Known rows, with every step that occurs:
b e: [-2.01 -3.04  0.25 -2.59  2.91 -0.99  1.32 -4.26 -0.01 -3.75 -1.93 -2.10
 -0.77 -0.25  2.32  1.10 -0.84  3.33  3.49  0.54]
u e s m b: [ 4.72  1.09  2.31  1.83 -2.89 -1.98 -8.67  2.98 -0.69 -2.40 -1.12  3.38
 -3.23 -1.02  0.57 -0.38 -0.70 -2.55  3.29 -3.85]
s z b: [ 1.44  0.95  0.74  6.23 -3.69 -2.10 -0.78  0.23  1.77 -0.76 -0.57  0.58
  1.98 -6.44  1.49  1.42  1.69  0.68 -4.01 -1.76]
s z: [-0.28 -1.61  2.52  3.74 -3.03 -0.19 -0.66  1.15  0.99  3.20 -0.79 -1.11
  2.02 -4.68  1.98  0.60 -0.48  0.74 -0.26 -1.59]
e s z j: [ 4.49 -0.53  0.67  4.32 -5.33  1.78 -4.41  3.35  3.46 -3.45  2.44 -3.52
  0.03 -0.81 -1.01 -4.69  2.21 -3.19 -2.08 -1.19]
b z s e: [-0.25 -2.94 -0.75  3.22 -4.44 -7.33  3.65 -1.18  0.01 -1.22  2.05 -1.84
  1.58 -4.61  1.43 -2.59 -2.30  1.75 -0.25  2.34]
m b z s e u: [-0.03 -2.26  0.48  5.63 -3.71 -3.93 -1.09  0.45 -0.12 -3.76 -1.14  3.36
 -1.82  0.08 -1.79 -0.42  1.04 -3.09 -0.11  2.93]
u e s z: [ 5.15 -2.70  5.44  1.79 -5.47 -1.80 -4.39  2.04  1.60  1.17 -3.33 -0.39
 -1.08 -2.52  1.47 -0.75  1.30 -4.46  1.50 -0.98]
z b e: [-0.24 -0.53 -1.48  0.00  2.50 -2.69  0.92 -5.14  0.65 -7.62 -1.79 -0.03
 -0.57 -1.81  1.84  1.91  1.44  3.58 -0.27  0.46]
j z: [-1.33 -0.24  3.45 -0.70  1.27  0.23 -2.59 -1.69  0.71  5.62 -1.55 -1.11
  0.25  0.00  2.31  0.77 -0.74 -2.93  1.87  1.44]
m b z: [-0.71 -2.54  2.55 -0.35 -0.95 -2.21 -1.95 -1.67 -0.42 -2.09 -2.46 -0.53
 -0.10 -0.65 -3.21  1.10 -0.90 -0.39 -1.91 -0.13]
u e: [ 1.85  0.33  1.89  1.94 -2.32 -2.07 -0.36 -0.99  1.19  0.41 -2.24  2.58
 -0.98 -1.79  2.62 -0.55  0.17 -2.57  2.71 -0.23]
m b e: [-2.55 -1.12  1.42 -1.99  3.60 -0.21 -2.39 -2.54  0.32 -5.72 -2.74  1.35
 -1.47 -0.78  0.44  2.37 -1.86  1.16  3.37 -1.77]
s z b e u d: [ 0.24 -0.67  4.05  9.15  0.40 -2.49 -0.96 -3.18  2.83 -3.74 -4.75 -2.73
 -4.04 -3.00  4.21  1.16  7.07  1.81  2.33  3.72]
z s: [ 2.25  0.49 -0.71  2.71 -2.45 -1.88  0.51  1.68  0.07 -2.05  2.06 -0.86
  2.37 -1.78 -1.55 -0.96  1.20  0.04 -1.62  0.83]
s e: [-2.34  0.96 -1.54  1.70 -0.69 -2.12  1.37  0.20  0.54  0.90  1.16  3.53
 -1.08 -2.49  4.23 -1.39 -3.70 -0.48  3.11 -0.52]
s e b z: [-1.48 -3.53  0.53 -0.41  1.81 -3.36  5.59 -2.06  0.48 -0.61 -1.53 -0.78
 -4.66  0.23 -0.35 -1.66 -2.27 -0.18 -0.02  2.23]
z s e b m: [ 0.07 -1.37 -1.94  1.10  1.48 -4.22  7.58  4.15 -0.02  0.10  2.18 -0.34
 -3.01 -1.77  0.27 -2.34 -0.34  1.47  2.08  1.48]
m b e s z j: [ 2.01 -1.62  1.98  2.09 -1.85  1.56 -7.00  0.59  3.74 -9.16 -0.26 -1.97
 -1.69 -1.78 -0.67 -2.41  0.28 -1.78  1.41 -2.88]
j z b e s m: [ 1.55 -1.62  1.26 -2.01  2.84 -3.29 -5.87 -4.36 -0.80 -2.48 -1.50 -4.16
 -2.10 -0.87  4.13  1.44  0.96  3.09  2.43  0.63]

Rows:
[ 1.17 -4.01 -0.42 -3.77  2.07 -1.55 -3.16 -2.02 -2.24 -4.24  0.12 -5.06
 -2.38  0.88  2.00 -0.05 -0.69  5.61  4.24 -0.87] => b e s m
[ 4.14 -3.36  1.86  0.01 -3.44 -3.31 -0.66  3.47 -0.41 -0.36 -0.99 -3.47
 -0.02 -3.43 -0.43  0.94  4.23  1.83 -2.93 -0.77] => e s z b m
[ 0.60 -4.40  5.24 -1.92  0.32  0.26 -6.21  0.46  0.61 -5.05 -4.08 -1.12
 -1.37 -1.83 -0.60  2.00 -0.48 -0.55  2.21 -2.40] => m b e s z
[ 0.48  2.31  1.53  1.70  0.84 -1.67 -2.67 -2.51  1.21  1.75 -1.58  0.80
  0.41 -1.70  1.86  1.43  1.42 -2.58 -1.72  1.22] => j z b
[ 2.30 -1.77 -0.93  2.08  0.02  0.12  3.53 -2.11  2.77 -5.68  0.82 -5.25
 -3.68  3.11 -4.63 -4.72  2.59 -1.18 -4.10  2.34] => e b z j
[-0.10 -0.25  1.72 -0.49  1.31 -3.50  0.65 -1.24  0.08  4.44 -1.58 -1.83
  0.16 -2.35  3.15  1.74  2.33  0.75  0.14  1.45] => j z b m
[-0.33  1.32 -2.26  4.14 -2.89 -4.26  1.78  2.04  0.54 -1.25  3.64  2.64
  1.39 -4.44  2.54 -2.34 -2.58 -0.09  1.39  0.59] => z s e
[-0.98 -1.58  2.16  4.39  1.90 -0.80 -6.74 -1.83 -0.75 -0.88 -2.19 -0.34
 -1.58  0.20  2.72  2.81  1.57  0.97  5.52  1.25] => j z s m b e u
[ 2.93 -3.80  1.38  0.29  0.20 -3.10  4.74 -0.42 -0.14 -3.52 -0.82 -5.19
 -1.07  1.20 -6.48 -1.23  2.69  0.09 -4.71  3.62] => e b z s
[-0.04 -0.82 -2.54  3.75 -0.49 -1.96  4.82 -1.63  3.38 -4.78  2.09 -1.63
 -4.88  0.61 -0.49 -6.16 -1.21 -1.54 -0.78  1.99] => s e b z j
[ 0.33  1.65  1.93  9.04  1.16 -3.13 -4.78  0.44  0.19 -5.46 -0.43 -2.07
 -3.86 -1.71  1.93  0.01  3.98  3.90  6.20  2.07] => z s m b e u d
[ 2.62 -3.43  1.95 -1.23 -2.08 -2.83 -6.44  0.87 -2.62 -2.78 -0.29 -3.15
 -1.54  0.44 -3.40  0.20 -0.44  2.10 -0.94 -1.49] => e s m b z
[-0.66 -1.82  0.67  2.45 -1.99 -3.60 -3.24 -1.09 -1.88 -0.40  0.03 -1.79
  0.33 -3.45 -0.27  1.06 -2.22  4.62 -0.17 -2.42] => s m b z
[-2.02 -0.21  1.96  2.77  1.69 -3.48 -5.77 -1.92 -0.39 -0.53  0.25 -1.70
  1.39 -5.21  4.09  1.97 -2.57  3.78  5.22 -1.57] => j z s m b e
[ 4.07 -0.93 -1.07  3.09 -4.31 -1.64 -7.19  1.18  0.45 -6.98  3.46 -4.41
 -1.76  0.41 -3.07 -4.30  0.44  0.81 -1.81 -1.93] => e s m b z j
[ 1.99 -3.86  0.93  1.48 -3.84 -5.22  2.26 -1.49 -0.77 -1.91  0.56 -5.36
  2.79 -2.12 -3.14 -1.01  1.54  2.14 -3.47  2.71] => b z s
[ 1.76 -3.14 -0.79  4.57 -4.71 -6.51  0.91 -1.09 -2.16 -0.20  3.26 -6.44
  3.02 -5.00 -0.22 -1.13  0.04  6.95 -1.59  0.44] => b z s m
